Each row was made from one walk, in order. Every step used is in the known rows, and no mark comes twice. Write each row's walk.
Known rows
B/M/T/N/K/P: [-17   2  -2   4  -1  -6   4  -2   2  -3  20   1   5  13   8   8 -17 -12
  12  19  -4   8  -8   1  17  21  -4   9  -4   9  26   7  -1 -14  11  -7
  -6   6 -29   1 -10 -18   5   1  -6 -13 -11]
M/K/P/T/N: [-17   1 -16  -6   5  -5 -10  -3   0  -1  24  -3   1   3  14  11 -14 -15
  22  18   2  15  -1  -3  19  13  -1  12  -3   8  25  16   0 -17  11   2
  -1   4 -24  -1 -15 -14  10  12  -2 -12 -11]
R/B/M/Z: [-20  -5   5  15   0  -2 -21  -3 -10  -4 -16  12   3   8   8   0 -13  10
  -1  28   8   4  -7   9   0  23 -13   9  -5  14 -14  20 -12   6  -1 -10
 -11  -7 -25  10 -20  16  -4  -1 -16 -21  -4]
P/T/N/K/M/X: [-17   4 -11  -5  13   3   1   4   2   1  25  -4   5   9  16   6 -16   1
  27  20   1   8  -9  -4  17  20  -3  16   0   5  15   6  13 -22   4   3
  -8   7 -18  -5  -6 -12   3   6 -17  -9 -12]
P/T: [-18  -5  -2  -1   8  -2 -13   2  -9  -3   0   8   5   3  16   2 -11  -1
  16  15   5  15  -8  -1   6  18  -9  10   0   7   1  10  -3  -6   3   1
  -7   0  -8   0 -18   2   1   9   2 -12  -4]
K/M/Z: [-14  -1  -3   6   7  10 -22  -3   0  -8  -5   5   2   8  20   6  -9   9
  10  24   3   8  -9  -1   5  17 -11  20  -5  11 -20  11   8  -3   3  -3
   2  -6 -17   1 -17   0   2   8  -6 -17  -9]
N/K/P: [ -9  -6   3   2   5  -5   2  -1  -8  -9   7   4   5   8  15   9 -10  -8
  10  23  -6  12  -4  -1  11  23  -9  16  -1  -1   9  -6   2 -13   1   0
  -4  -2 -15   0  -9 -10   2   4   0  -7  -5]
X/M/T/N/K: [-17  -1   4  -4   0   9  -2  -2  -3  -4  22  16   2   3  14   8 -17  -4
   7  17   5  15  -8   5   9  24  -9   5  -2  12   4  11   0  -2   8 -10
  -2  11 -20  -5 -11  -9   4  -3   0  -9 -19]
B/M/K/P/T/N: [-20   2 -11  -1   3  -8 -11  -4   1  -3  18  -1   1   8   4   4 -15  -9
  19  21   1  14  -3  -1  19  14   0  10  -9  13  31  19  -5 -17  13   2
  -5   4 -32   3 -17 -14   9  10 -10 -14  -9]
Z/M/X/R: [-22 -18   1   2  11   9 -26   2  -9  -1 -11   1   8   4  13   7 -14   2
   5  26  15   9  -4   0 -18  17 -20   0  -8   7 -15  19  -7   0 -11  12
  -3   0   3  -6 -15   8   2   0 -16  -9 -14]
K/M: [-15  -5   2   5   5   6 -19  -1  -5  -7  -2   4   6   8  18   0  -8   9
   8  21   4   9  -7   0   5  14  -9  16  -3   7 -18   4   7  -6  -6   4
  -3  -8 -11   1 -16  -4   0   7  -1 -10  -7]
X/R: [-12 -13   7   6   9   1 -18   4 -18  -3 -10   8  11  -2  18   2 -11  -3
   4  21  11  16  -4   0  -3  15 -15   4   0   3 -18   9 -10  -1  -5   7
  -8  -4  -6  -1 -13  10  -5   1  -1  -7  -4]
Z/M/B/R: [-20 -22  -8   1   6   5 -24   4  -3  -1 -14   5   5  12   4   6 -14  -8
   0  17   8   0  -9  -4 -18   9 -21   4  -5  11 -13  16  -7   0  -8  18
  -1  -3   2  -4 -17   8  -3  -3   3  -7  -7]
M/T: [-21  -6   6   2   3   2 -23   1  -4  -2   0  10   4   5  19  10  -9  -7
   8  17  10  10  -9  -1   6  15 -14   9   2   8 -12  17  -4   4   0  -4
  -3  -4 -10  -2 -19  -2   5   7   2 -12 -13]
N/T: [-14  -6   9   3   4   1  -9   5  -8  -5   3  10   9   8  16   8 -13  -3
   9  20   2   7 -10   1   5  24  -9  12   3   4  -2   0  -6 -12   3  -1
  -9   0  -7  -1 -15  -2  -2   3  -3 -12  -7]
R/B/M/K/P/T/N: [-18   0 -14   4  -2  -9 -11  -5  -1   3  16  -3   2   5   1   0 -18  -9
  11  23   6  10   1  10  16  16   1   7  -8  11  28  21 -10 -16   3  -1
  -8   3 -39   9 -17  -7   6   4 -12 -14  -6]
Z/M/T/N/K/P: [-15  -7 -13  -2  -1   1   1  -5   5  -1  25  -7   4  10  11  16 -16 -18
  13  15  -3   8  -3   7   5  21  -6   9  -6   7  22   8   5 -16   8   0
   5  12 -15  -5 -12 -24  11   2   4 -13 -21]
R/X: [-21 -10  13   9   4   0 -18   2 -14  -5  -8  11   6   3  11  -2  -6   6
   4  23  11   9  -9   1  -4  23 -13  12  -2   6  -4   9  -6  -2   1  -4
 -13  -8  -8   2 -16   9  -3   3   2 -13  -6]
B/R: [-17 -14   4   5   9  -4 -18   7 -14  -2  -9  17   6   7   7   4  -5  -1
   3  21  10   7  -6  -3  -3  18 -15  13   1   7 -14   9  -8   3  -5   8
 -10  -8 -11   0 -16   8  -5   1  -3 -10   2]
Z/M/X: [-27 -15   3   2   8   3 -26   2  -5  -6  -9   5   5  10  11   9 -10   7
  10  24  11   4  -7  -1 -13  20 -19   5  -6  11 -13  15  -3   2  -8   6
  -2  -1   3  -6 -19   2   5   5 -15 -14 -17]
P/T/N/K/M/B/R/X: [-13  -2 -19  -2  10   9   1   6   3   8  20  -5   4   6   5  -3 -19  -9
  14  16   2   4 -12  -5   7  13  -5  16  -2   3  26   9   8 -28   6  13
 -13   3 -22   0  -2   1  -9  -3   7  -3   0]
M/Z: [-17  -5   2   5   6   1 -21   0  -7  -9  -9  12   3   8  19  11  -7   4
   7  23   7  10  -9  -2   3  21 -16  13  -1  11 -17  14  -3   4   7  -6
  -3  -7 -11  -1 -19   9   1   7  -8 -18  -7]
K/M/B/R: [-15 -12  -8   0  11   9 -24   6   1  -1  -7   5   5  11  10   1 -13  -3
   4  19   6   1 -10 -10  -1   4 -17  13  -1   6 -18  10   2  -6 -11  16
  -5  -8  -9   0 -11   5  -5   1   2  -3  -1]
X/M/T/N: [-24  -4   1  -3   2  12 -16  -2  -2  -2  14  19   1   1  15   5 -17   1
   8  15  10  15  -9   4   3  18 -10   3  -3  15  -3  20  -5   3   5  -9
  -1   9 -17  -5 -18  -3   6   0   2 -12 -18]
T/N: [-19  -7  -2   4   6  -6 -11   6 -12  -4   8   8  10   5  17   5  -9   1
  11  18   6  11  -6   0   6  18  -7   9   5   9  -5   4  -3  -3   6   1
 -12   0  -9  -5 -16   2  -3   2  -3 -12  -9]
M/X/R/C: [-19 -11   7   7  15  11 -22   4 -17  -2 -15  13   7  -2  16   0  -9  -1
   1  20  25  11  -3  -6  -8  17 -19  -1   4   0 -21  20 -10   3 -19   6
 -12  -7  -7  10 -11  19  -4  -9 -16  -6   0]
N/K/M/B/R: [ -8  -9  -6  -1   9   7 -11   4   1  -2   1   2   5  11  10   4 -13  -8
   5  21   1   1 -10  -9   5   8 -15  15  -1   3 -10   2   8 -12  -9  15
  -4  -6 -13  -1  -5  -1  -7  -3   1   0  -2]

Write each row's walk
[-12  -9  -1   4   7  10 -11   4   0  -1   0   2   5  10   5  -3 -13  -5
   1  24   4   0 -11  -6  -1  13 -16  17  -3   1   1   7   5 -16  -6  12
 -10  -8 -16   3  -3   4  -9  -5   5  -3  -1]	N/K/M/B/R/X
[-10   9 -18  -1   8   5   2  -3   2  -1  23  -3   3   7  20   8 -15  -1
  22  19  -4  12  -8   2  19  21   0  21  -3  10  12   7  16 -21  16  -3
  -2   7 -26  -3 -10  -9   1   7  -6 -15 -10]	P/T/N/K/M/Z
[-22  -3  11   4   4  16 -20  -6  -7 -10 -10  21  -5   0   9  -3 -11  18
   0  28  10  14 -11   5  -9  27 -18  12 -11  14  -4  19  -6   5   8 -14
  -4   0 -18   3 -19  15   1   1  -3 -20 -11]	R/X/M/Z
[-19   1 -10   1   4   7 -17   0   4   2  18   0   7   8  20   6 -12  -3
  13  15   7   8  -8   1  11  12  -4  13   1  11  -6  15   7  -8   2  -3
  -3   1 -20  -4 -15 -12   5   5   1 -12 -17]	K/M/T/N
[-16  -2 -17  -4   9  -3   1   3  -3   0  18  -2   3   4  14   6 -14  -7
  24  13  -2  15  -3  -2  13  17   1  13   0   4  25   5   0 -18  10   0
  -8   7 -17  -2 -14 -10   5  10   1 -13  -5]	K/P/T/N
[-10   3 -13  -2   8   1   6   1  -2  -1  27  -4   7   5  17   3 -15  -3
  22  16  -4  13  -7   2  18  18   3  17  -1   5  13  -1  13 -24   8   3
  -5   6 -20  -2  -8 -14  -1   5   0  -9  -9]	P/T/N/K/M
[-18  -7 -13  -7   1   1 -20 -10   4  -5   9  -6  -1   5   8  10 -13 -13
  15  21   2  13   0   4   1  13  -7  10 -15  10  18  19   1 -14   3   8
  11   4 -15  -1 -21 -17  15  12   2 -13 -16]	Z/M/K/P/T
[-15   1  -3  -6   2  10   5  -6   3  -5  26  11  -1   5  12  10 -20  -9
  10  16  -3  15  -4   4  12  22  -7   9  -7   7  21   7   2 -11   8 -10
   2  13 -25  -3  -9 -17   9  -1   3  -9 -16]	X/M/T/N/K/P
[ -9  -2  -6  -4   7  -4   6  -2  -4  -5  13  -1   3   6  14   8 -13 -10
  19  18  -7  15  -4  -1  15  22  -5  16  -4  -1  24  -2   3 -20   6   0
  -4   5 -16   2  -9 -13   5  10   3  -9  -3]	N/K/P/T
[-16  -1  -5  10  -5  -5   4  -3   0   4  18   0   6  11   5   5 -20 -12
   5  21   1   5  -3  11  15  23  -3   7  -3   7  23  11  -6 -15   2 -10
 -11   5 -37   9  -9 -11   3  -5  -7 -13 -10]	R/B/M/T/N/K/P
[-16  -2   0   1   2  -4  -3   2  -4   0  21   6   7   6  19  14 -13 -14
  11  15   4  10  -7   2  15  22  -7   9   6   7   4   8   2  -7   9  -6
  -6   5 -17  -4 -10 -10   2   0   1 -10 -17]	M/T/N/K
[-20 -14   7   9   8  -1 -19   6 -14   0 -10  15   5   5   1  -3  -5   2
   1  23  14   7  -8  -1 -10  21 -15  15  -1   5  -1  12 -10   0  -3   4
 -16 -10 -15   4 -15  13  -9  -1   2 -12   3]	B/R/X
[-20 -14   3   2  -2  -2 -32  -7  -5  -9  -3   3   4   7   9   9  -8  -5
   2  26   9   8  -2   5  -5  16 -14   4  -8  14 -15  19  -3   2  -2   7
   6  -5  -7  -4 -24  -5   8   6  -3 -13 -21]	Z/M/K
[-13  -1  -7  -2   6  -7   7   3  -9  -1  22   4   7   4  15   6 -14  -7
  20  15  -1  14  -7   1  16  24  -1  10   4   5  17   1   3 -16  13   0
 -11   8 -14  -4 -10  -5  -2   3  -1 -10  -8]	P/T/N/K
[-14   0  -8  -1   3  -3   4  -1   2  -1  25  -1   4   8  17  15 -15 -19
  15  15  -2  11  -5   0  19  21  -5  13   2   3  21   4   3 -15  10  -6
  -3   6 -22  -3  -9 -19   8   2   3 -11 -13]	M/T/N/K/P
[-18 -10   9  14   0   3 -23  -2 -10   7 -11   7   9   1   9  -2 -20  -6
  -6  22  16   9  -4  12  -5  15 -15  -3  -5   9 -12  28 -19   1 -11  -3
 -11  -2 -26  10 -16  11  -4  -7  -7 -10  -6]	X/R/B/M/T
[-25  -6   2   1   4  14 -15   2  -4   5   9  23  -1   1  -2  -3 -13   0
   1  18  17  10 -10   5 -10  21 -13   9  -6  14  10  27 -11   1   5  -5
 -10   6 -25   0 -14   7  -2  -6   4 -12  -9]	B/R/X/M/T/N
[-16  -5   6  -5   2   8 -22  -8  -2 -13   3  14  -4   2  10   5 -12  -1
   3  27   6  17  -1   2   6  16 -13  11 -12   9   2  14  -6  -2  -2  -2
   7  -1 -21   1 -19  -9  11   7  -3  -8 -14]	X/M/K/P
[-21 -14  12   5   7  10 -18   2 -13  -3 -10  27  -1   2  -3  -8  -9  12
  -3  24  15  11  -9   4 -16  24 -17  13  -9  10  -1  15 -12   2  -3   0
 -11  -3 -17   3 -16  15  -8  -4   2  -9  -1]	B/R/X/M
[-21 -14   0  -1   8  21 -19   2  -9  -4 -16  28  -2   1   4  -7 -11   0
  -9  12  20   7  -7  -5 -13  10 -21   1  -2   8 -17  20 -10   7 -19  10
  -6  -3 -11  11 -14  20  -7 -14   3  -2   3]	X/M/B/R/C
[-19  -2   3  12  -6  -5  -3  -1  -6   4  14   5   8   8   5   4 -17  -8
   2  20   7   4  -6  13  12  25  -6   3   1  12   7  15  -8  -8   1 -10
 -13   3 -32   6 -12  -2  -3  -8  -8 -13 -12]	R/B/M/T/N/K
[-10  -2  -5   3   5   0   1   1  -6  -6  19   0  10   8  17   4 -11   0
  12  21  -2   9  -6   1  15  20  -2  16   1   6  -2  -5  12 -17   4   2
  -7   1 -18  -3  -8 -11  -3   1  -3  -9 -12]	T/N/K/M
[-19  -3 -12  -1   8  -4  -5   5  -8   0  15   4   7   2  16   4 -12  -2
  21  13   5  14  -7  -1  10  18  -2   9   3  10   9   9  -1 -10  10   1
 -10   7 -12  -3 -16  -1   0   7  -1 -13  -7]	P/T/N
[-19  -7  -6   2  -3   1  -5  -3  -1  -1  21  -1   7   8  13  14 -15 -13
  10  15   3   7  -8   8   2  24  -8   4  -2  13   6  11   3  -7   8   0
   1   9 -10  -7 -13 -14   6   0   3 -13 -23]	Z/M/T/N/K
[-16  -8   4  17   4   4 -21  -3 -15   1 -20   9   8   3  10  -2 -17   5
  -6  30  13   9  -4  11  -6  19 -16   2  -6  12 -17  24 -17   2  -4  -4
 -12  -5 -28  10 -16  22  -7  -7 -16 -16   0]	X/R/B/M/Z
[-17   0 -12 -12   5   7  -9  -7   2  -5  25   8  -4  -1  10   5 -18  -6
  17  20   4  20   0   3  13  15  -2  10 -11  12  25  18  -3 -13   9  -2
   4  11 -27  -1 -16 -13  13   9  -1 -10 -14]	X/M/K/P/T/N
[-24 -21  -5   4   4   8 -25   4  -4   0 -14   4   4  10  -2  -2 -12  -4
  -3  19  11  -1 -11  -1 -23  12 -21   5  -8  10  -2  19  -8  -4  -6  15
  -7  -5  -1   0 -16  13  -5  -5   8  -8  -6]	Z/M/B/R/X
[-12   1 -13  -4  16   8   0   4  -2   5  23  -7   9   2  18   4 -21  -3
  23  22   5  13  -5  -3  12  17  -3  10  -2   2  11   9   8 -25  -1   9
  -8   8 -18  -5  -2  -5   0   1 -16  -4 -10]	P/T/N/K/M/X/R
[-24 -11  14   8  12   1 -24   5 -11  -3 -17  10   8   7   8  -2 -16   9
   4  29  14   9  -7  -7  -5  17 -18   1  -5   9 -12  19 -14   0  -8   5
 -14  -5 -10   0 -13  11  -3   0 -25  -9  -4]	B/M/X/R
[-19  -4   8   5   1  -9 -22  -6  -3 -11  -3   5   1  11   4   4 -10  -4
   4  30   3  10  -4  -2  11  14 -10  11 -10  12   7  15  -8  -6   1   1
  -2  -8 -25   5 -19 -11   8   9 -10 -13  -9]	B/M/K/P
[-20 -15   2  -5   9  15 -21   4  -4  -4 -12  23  -2   5   6  -1 -16   2
  -1  18  10   8 -10  -6 -10  10 -22   5  -5  10 -14  15 -11   6  -8  10
  -5  -1  -8  -2 -14  14  -4  -4   2  -3  -2]	X/M/B/R
[-22 -17  -4  -1   2   8 -24   0  -2  -6  -9   1   6   9  14   7 -14  -3
   3  17   4   3  -8  -3 -11   9 -19   0  -5  11 -15  13  -3  -1  -5  11
   1  -1   7  -6 -18   3   1   1   5  -9 -14]	Z/M/B
[-11  -5   5   6  13  15 -10   0 -11  -3  -2   3   7   0  17  -3 -12   0
   2  23  17   9  -2  -4   2  19 -14   8   0  -3 -17  10   5 -11 -21   8
  -8  -5 -15  10  -3   6  -5 -10 -16   0  -4]	N/K/M/X/R/C
[-22 -20  -1   8   7  10 -25   0 -12   4 -14  -1   9   0  11   4 -17   2
  -2  27  18   6   0  11 -21  18 -20  -3  -7   6 -18  21 -14  -1 -20   9
  -6  -1  -5   2 -14  16  -1  -6 -17  -9 -11]	Z/M/X/R/B
